What can hang from each mark
L: Q
E: K
K: E Q
F: E Q
X: L R V
Q: C F K L
C: X
V: X

Known rows, with every way that one mark hangs from another
Q(L): [ 1.16 -0.86 -0.39  1.74  3.69 -1.36 -1.86 -3.62 -1.82 -1.40 -3.12 -4.01
 -3.90 -0.41 -0.36 -0.15  2.37  0.46  0.47 -0.10  1.69 -0.96 -0.02]
Q(C(X) F L): [ 0.95 -1.01  0.09  1.25  2.80  0.74 -1.12  1.17 -2.34  0.64  0.15  3.25
 -3.88  0.88 -1.02  0.15  0.29  0.61  0.50  0.11 -5.19 -1.62 -0.39]
K(Q(C L)): [ 0.78 -0.37  0.11 -0.22  0.46  0.69 -0.51 -1.14 -3.27  1.28  2.04 -1.51
 -4.26 -0.31  0.09 -0.48  0.00  2.63  0.42 -1.03  0.39 -1.43 -0.24]
X(L): [-0.57  0.26 -0.97  0.44  2.16 -1.45 -1.07 -0.61  1.50 -2.85 -1.43 -2.43
 -2.56 -1.51  0.46  1.01 -1.65 -1.92  0.99 -0.06  2.90 -0.50  0.09]
Q(C(X(R)) F K): [-0.58 -0.33  0.50  0.72 -2.42 -0.82  0.55  3.44 -2.17  1.57  2.73  4.74
  4.24  1.57 -1.36 -1.29 -0.05 -0.89 -0.27  0.60 -4.31  1.64 -0.19]
Q(C F(E) L): [ 0.59 -0.73  0.04 -0.71 -0.30  2.24 -1.60  0.39 -0.55  2.00 -0.42  4.04
 -3.18  0.81 -0.55  0.35 -2.00  0.84  0.10 -0.86 -2.88 -0.14 -0.16]
V(X(L(Q(C F)))): [ 0.08  0.07  0.20 -0.01 -0.34  0.48 -1.53 -3.60  3.41 -2.65 -2.01 -1.99
 -1.27 -0.53  1.11  0.92 -1.86 -2.40 -0.49 -1.39 -2.23  0.58  0.32]
K(E Q(C)): [ 0.26  1.10  0.53 -0.54 -0.53  1.16  2.93  3.45 -1.85  3.64  4.98 -0.07
  0.24 -0.25  0.43  0.27  0.34  3.27  0.14  0.47  1.04 -2.89 -0.47]
E(K(Q(F))): [-1.35  0.77  0.44 -0.77  0.47 -1.11  2.48  2.50 -0.98  1.77  0.66  2.12
  1.42 -0.74  0.61 -0.41  4.14  2.07 -0.02  1.76  2.33 -0.78 -0.10]
V(X(L(Q) R)): [ 0.24 -0.02 -0.03 -0.35 -1.56 -0.90 -0.50 -5.05  3.26 -2.82 -2.82 -6.71
  1.04 -0.38  1.10  1.04 -0.46 -3.38 -0.88 -0.23 -1.34  0.44  1.11]
X(L(Q(K)) R V): [ 0.17  0.23 -1.02 -2.05 -1.05  0.87 -0.02 -4.05  2.55 -3.82 -1.59 -7.93
  2.74  0.32  0.01  0.47 -3.57 -2.36 -0.97 -0.92  0.25  0.99  0.92]
E(K(Q(C F L))): [-0.20  0.90  0.73 -0.98 -0.07  0.02  1.58  0.73 -2.33  3.29  1.06  2.18
 -2.70 -0.05  0.40 -0.59  2.99  2.92 -0.02  0.60  0.40 -1.04 -0.09]
V(X(L R)): [-0.13  0.01 -0.10 -0.87 -2.76 -1.80  0.04 -3.48  2.22 -2.30 -2.30 -6.47
  1.78 -0.49  1.21  1.02  0.50 -3.05 -0.71 -0.62 -0.91  0.60  1.24]
X(L(Q)): [-0.04  0.18 -0.90  1.16  3.82 -0.13 -1.93 -2.63  3.09 -3.57 -2.14 -2.81
 -3.63 -1.39  0.33  1.04 -3.05 -2.43  0.78  0.51  2.19 -0.74 -0.09]
X(L R): [-0.44  0.02 -1.04 -0.81 -0.44 -2.25  0.44 -1.43  1.13 -1.59 -0.98 -6.00
 -0.14 -0.70  0.32  1.17 -1.40 -2.93  0.28  1.29  1.84 -1.02  1.08]
E(K(Q(C F))): [-1.00  1.05  0.72 -1.09 -0.50 -0.26  2.35  2.20 -1.29  2.99  1.62  3.16
 -0.50 -0.22  0.46 -0.68  2.41  2.21  0.01  1.14  1.49 -0.59 -0.07]
K(E Q(C F)): [-0.40  0.67  0.59 -1.13 -0.46  1.68  3.26  5.35 -1.65  4.11  5.85  3.03
  1.73 -0.09  0.42  0.54  0.06  3.65 -0.14  0.72 -0.84 -3.53 -0.70]
F(Q): [-0.37 -1.41 -0.28  0.82 -0.86 -3.68 -0.28  0.39 -0.48 -1.36 -1.33  0.81
  2.06 -0.23  0.17 -0.91  2.63 -0.44  0.15 -0.63  4.90  1.24  0.13]
E(K(Q(F L))): [-0.56  0.59  0.46 -0.66  0.88 -0.80  1.79  0.94 -2.07  2.09  0.09  1.16
 -0.76 -0.55  0.54 -0.35  4.59  2.82 -0.02  1.21  1.25 -1.21 -0.10]
Q(C): [ 0.34  0.03  0.11  0.93  1.09 -0.34 -0.66 -1.02 -0.28  0.42 -0.05  0.11
 -3.16  0.24 -0.53 -0.74 -2.11 -0.68  0.58 -0.05  2.25  0.21  0.03]
V(X(L(Q))): [ 0.13  0.12  0.00  0.52  0.24 -0.34 -1.57 -4.39  3.55 -3.71 -3.07 -4.27
 -0.69 -0.95  1.21  0.96 -0.59 -2.66 -0.37 -1.18 -0.65  0.75  0.42]
V(X(L(Q(F)) R)): [-0.09 -0.28 -0.02 -0.63 -1.47 -0.65 -0.39 -4.00  3.33 -2.52 -2.35 -5.25
  1.75 -0.31  1.10  1.20 -0.59 -3.20 -1.03 -0.13 -2.36  0.09  0.99]
X(R): [-0.28 -0.76 -0.50  0.33  0.41 -2.71  1.13 -1.45 -0.01 -0.72 -1.51 -5.56
  3.02  0.04 -0.41 -0.12  1.50 -1.94 -0.20  2.36  2.95 -0.56  0.98]

Rows
[-1.32  0.97 -0.07 -1.16 -1.89  0.17  1.70  3.15  1.78  0.86 -1.22  1.38
  3.78 -0.85  0.61  0.30  2.69  0.33  0.26  1.49  3.66  1.85  0.29] | F(E(K(Q)))
[-0.05 -0.21  0.29  1.10  0.38  2.11 -1.76 -0.99  2.18 -0.12 -0.19  3.96
  1.24  0.74 -0.83 -0.78 -3.24 -1.06 -0.36  0.37 -0.88  1.98 -0.58] | L(Q(C F(E) K))
[ 0.03  0.25 -1.17 -0.96  3.07  1.88 -1.22 -3.04  3.84 -5.50 -2.62 -4.91
 -0.87 -0.81  0.37  0.99 -4.13 -1.59 -0.02 -1.56  1.68  0.18  0.09] | X(L(Q) V)
[-0.18 -0.10  0.02  0.22  0.28 -0.10 -1.39 -3.42  3.61 -3.53 -2.64 -2.70
  0.04 -0.86  1.20  1.07 -0.71 -2.52 -0.50 -1.05 -1.69  0.45  0.31] | V(X(L(Q(F))))
[ 0.86  0.03  0.39  2.37  1.79  0.77 -2.16 -4.11  0.85 -0.73 -0.75 -0.23
 -1.93  0.58 -0.92 -1.46 -2.61 -1.13 -0.04  0.07  1.05  1.60 -0.46] | L(Q(C K))
[ 0.74  1.35  0.90  1.02 -2.45 -0.23  0.41  0.47 -2.14  3.21  2.56  1.26
  0.18  1.09 -0.79 -1.50 -0.77  0.97 -0.05 -0.88  0.62  1.36 -0.44] | Q(C K(E))
[-0.53  0.51  0.31 -0.95 -5.69 -1.14  1.47  4.54  1.22  1.93 -0.81  5.94
  3.30  0.70  0.28 -0.44  2.64 -0.65  0.25  0.02  2.08  3.85  0.52] | F(E(K) Q(C(X)))
[-0.28 -0.33 -1.24 -2.58  0.57  1.48  0.48 -2.61  3.54 -3.89 -1.56 -6.23
  2.64  0.10  0.18  1.32 -4.07 -2.36 -0.95 -0.08 -0.68 -0.75  0.90] | X(L(Q(F)) R V)
[ 2.34  1.00  0.95  1.23 -1.74  0.38 -1.12 -2.60 -4.37  3.84  1.41 -0.70
 -4.26  1.45 -0.92 -1.40  0.24  2.41 -0.05 -2.10 -1.66  0.53 -0.44] | Q(C K(E) L)
[-0.53  0.01 -1.16  0.67  3.07 -0.63  0.47  2.72  1.57 -5.43 -1.81 -2.81
  2.64 -0.81 -0.17  1.09  0.97 -2.05  0.80  0.31 -0.53  0.31  0.10] | C(X(L V))
[ 0.08 -0.74 -0.15  0.69 -1.92 -2.56 -0.34  1.77 -0.60 -0.65  0.29  2.61
 -0.50  0.26 -0.01 -0.58  0.47 -1.11  0.60 -1.12  1.69  1.32  0.15] | F(Q(C(X(L))))
[-0.17  0.68  0.97  0.17 -2.32  0.48  0.86  3.07 -1.97  3.88  3.80  5.83
  2.29  1.33 -0.80 -1.12 -1.26  1.50 -0.44 -0.55 -2.05  0.39 -0.78] | Q(C F K(E))
[ 1.93 -0.31 -0.12  1.07  2.28  0.96 -1.25 -1.66 -2.18 -0.96 -1.32 -2.24
 -4.70  0.95 -0.97 -0.32  0.08  0.47  0.50 -1.26 -2.67 -0.20  0.04] | Q(C(X(V)) L)
[-0.57 -0.32 -0.89  2.42  4.81 -0.84 -0.46  2.49  2.18 -4.36 -1.46 -0.05
  0.78 -1.03 -0.28  1.33  0.62 -2.83  1.08  2.26 -1.61 -0.87 -0.28] | C(X(L(Q(F))))
[ 0.18  0.01 -1.25 -2.16  0.56  1.13  0.27 -3.90  3.42 -4.19 -2.14 -8.48
  1.69  0.00  0.23  1.13 -3.91 -2.60 -0.77 -0.26  0.68 -0.30  1.06] | X(L(Q) R V)
[ 1.92  0.12  0.62  1.35 -1.37 -0.24 -2.80 -4.29 -4.29  1.88 -0.05 -0.71
 -5.31  1.25 -1.07 -1.97 -0.45  1.21  0.10 -2.57 -1.05  1.94 -0.29] | Q(C K L)
[-0.12  0.92  0.43 -0.27  0.80 -1.12  1.49 -0.36 -2.15  1.76 -0.49 -1.06
 -1.88 -0.66  0.57 -0.54  4.77  2.50  0.16  0.99  2.50 -0.72  0.06] | E(K(Q(L)))
[-0.99 -0.59  0.14 -0.94  0.01  0.77  0.90  2.83 -1.59  1.34  3.71  3.05
  0.29 -0.41  0.17 -0.27 -0.98  2.01  0.13  0.01  0.14 -1.44 -0.46] | K(Q(C F))
[ 1.38  0.87  0.59 -0.40  0.01  1.60  1.85  1.36 -3.35  4.05  4.07 -1.48
 -2.82 -0.01  0.33  0.37  1.08  4.26  0.12 -0.36 -0.57 -3.47 -0.48] | K(E Q(C L))
[-0.41 -1.25 -0.20 -0.37  1.88  0.03  0.01  1.09 -2.67  0.05  1.61  0.17
 -0.15 -0.87  0.29  0.14  2.14  2.81  0.10  0.00 -0.34 -2.27 -0.50] | K(Q(F L))
[-1.08  0.41  0.36 -1.35 -1.68  1.52  0.87  3.62  1.43  2.65  0.55  6.90
  0.84  0.59 -0.20  0.04 -1.72 -0.08  0.04  0.75 -0.45  0.91  0.00] | Q(C F(E(K)))
[ 0.61 -0.29  0.51 -0.46 -3.39  1.76 -2.15  0.05 -2.39  2.81  0.74  5.19
 -0.76  1.46 -0.96 -1.00 -1.36  1.29 -0.31 -2.17 -3.82  2.49 -0.47] | Q(C F(E) K L)
[-0.07 -0.47  0.30  0.87 -3.31 -3.60  0.52  1.41 -1.83  0.56  0.46  1.67
  4.50  0.37  0.01 -1.43  3.57  0.67 -0.27 -1.18  3.76  2.05 -0.20] | F(Q(K(E)))
[ 0.13 -0.82  0.15 -0.79  0.53  1.19 -0.22  0.72 -3.12  1.81  2.95  1.65
 -2.81 -0.15  0.08 -0.17 -0.29  2.99  0.13 -0.77 -1.49 -2.09 -0.48] | K(Q(C F L))
[-0.24 -0.49 -0.14 -0.52  0.96  0.53 -0.37  1.08 -0.06  0.84 -2.61  2.71
  0.15 -0.07 -0.03  0.67  2.77  1.10 -0.07  0.73 -0.98 -0.27 -0.08] | Q(F(E(K)) L)
[-0.40 -0.62 -0.13 -1.03 -5.31 -0.80 -0.26  2.51  1.47  0.74 -0.66  4.35
  2.75  0.44  0.18 -0.41 -0.43 -0.92  0.15 -1.33  3.61  3.53  0.39] | F(E Q(C))
[-0.60 -0.66 -0.07  1.53  1.76  1.01 -1.54 -0.73  2.63 -1.79 -1.53  2.50
  3.91  0.01 -0.62 -0.43 -0.85 -1.26 -0.40  1.19  0.37  1.78 -0.61] | L(Q(F(E) K))
[-0.69 -1.05 -0.35 -1.08  0.30  0.90  0.16  2.32 -1.50  0.25  1.30  1.15
  1.61 -0.86  0.40  0.53  1.78  2.50  0.07  0.10 -0.33 -1.23 -0.40] | K(Q(F(E) L))
[ 0.17  1.36  0.30 -0.24 -0.23  1.14  3.11  5.16 -1.52  2.63  5.22  0.25
  0.37 -0.47  0.46  0.95  0.51  2.45  0.58  0.80 -1.03 -3.00 -0.47] | K(E Q(C(X(L))))
[ 0.18 -0.39  0.42  1.77  1.91  1.26 -1.84 -2.26  0.98 -0.29  0.09  2.89
 -0.41  0.74 -0.95 -1.16 -2.83 -0.75 -0.33  0.33 -0.74  0.95 -0.70] | L(Q(C F K))
[ 1.41  0.36  1.02  0.37 -1.58  1.09 -0.68  0.11 -4.19  4.46  2.69  3.81
 -2.06  1.69 -0.95 -1.00 -0.19  2.92 -0.47 -1.70 -4.40 -0.48 -0.81] | Q(C F K(E) L)
[-0.50 -0.20 -1.02  1.30  1.86 -2.62  1.08  2.38  0.78 -3.18 -1.10 -3.85
  2.63 -0.63 -0.29  1.21  1.88 -3.32  0.85  2.66 -0.90 -0.73  0.66] | C(X(L R))
[-1.82 -0.16 -0.19 -0.69  0.24 -0.09  1.13  4.09  2.15  0.22 -1.37  4.76
  4.61 -0.44  0.10  0.52  1.77 -0.33 -0.02  1.90  1.34  0.65 -0.05] | Q(F(E(K)))
[-0.11  0.00  0.22  0.62  2.12  2.42 -0.70 -0.75  3.34  0.25 -1.13  3.70
 -0.72  0.37 -0.40  0.03 -2.71 -1.02 -0.14  1.57 -0.15  0.28 -0.26] | L(Q(C F(E(K))))
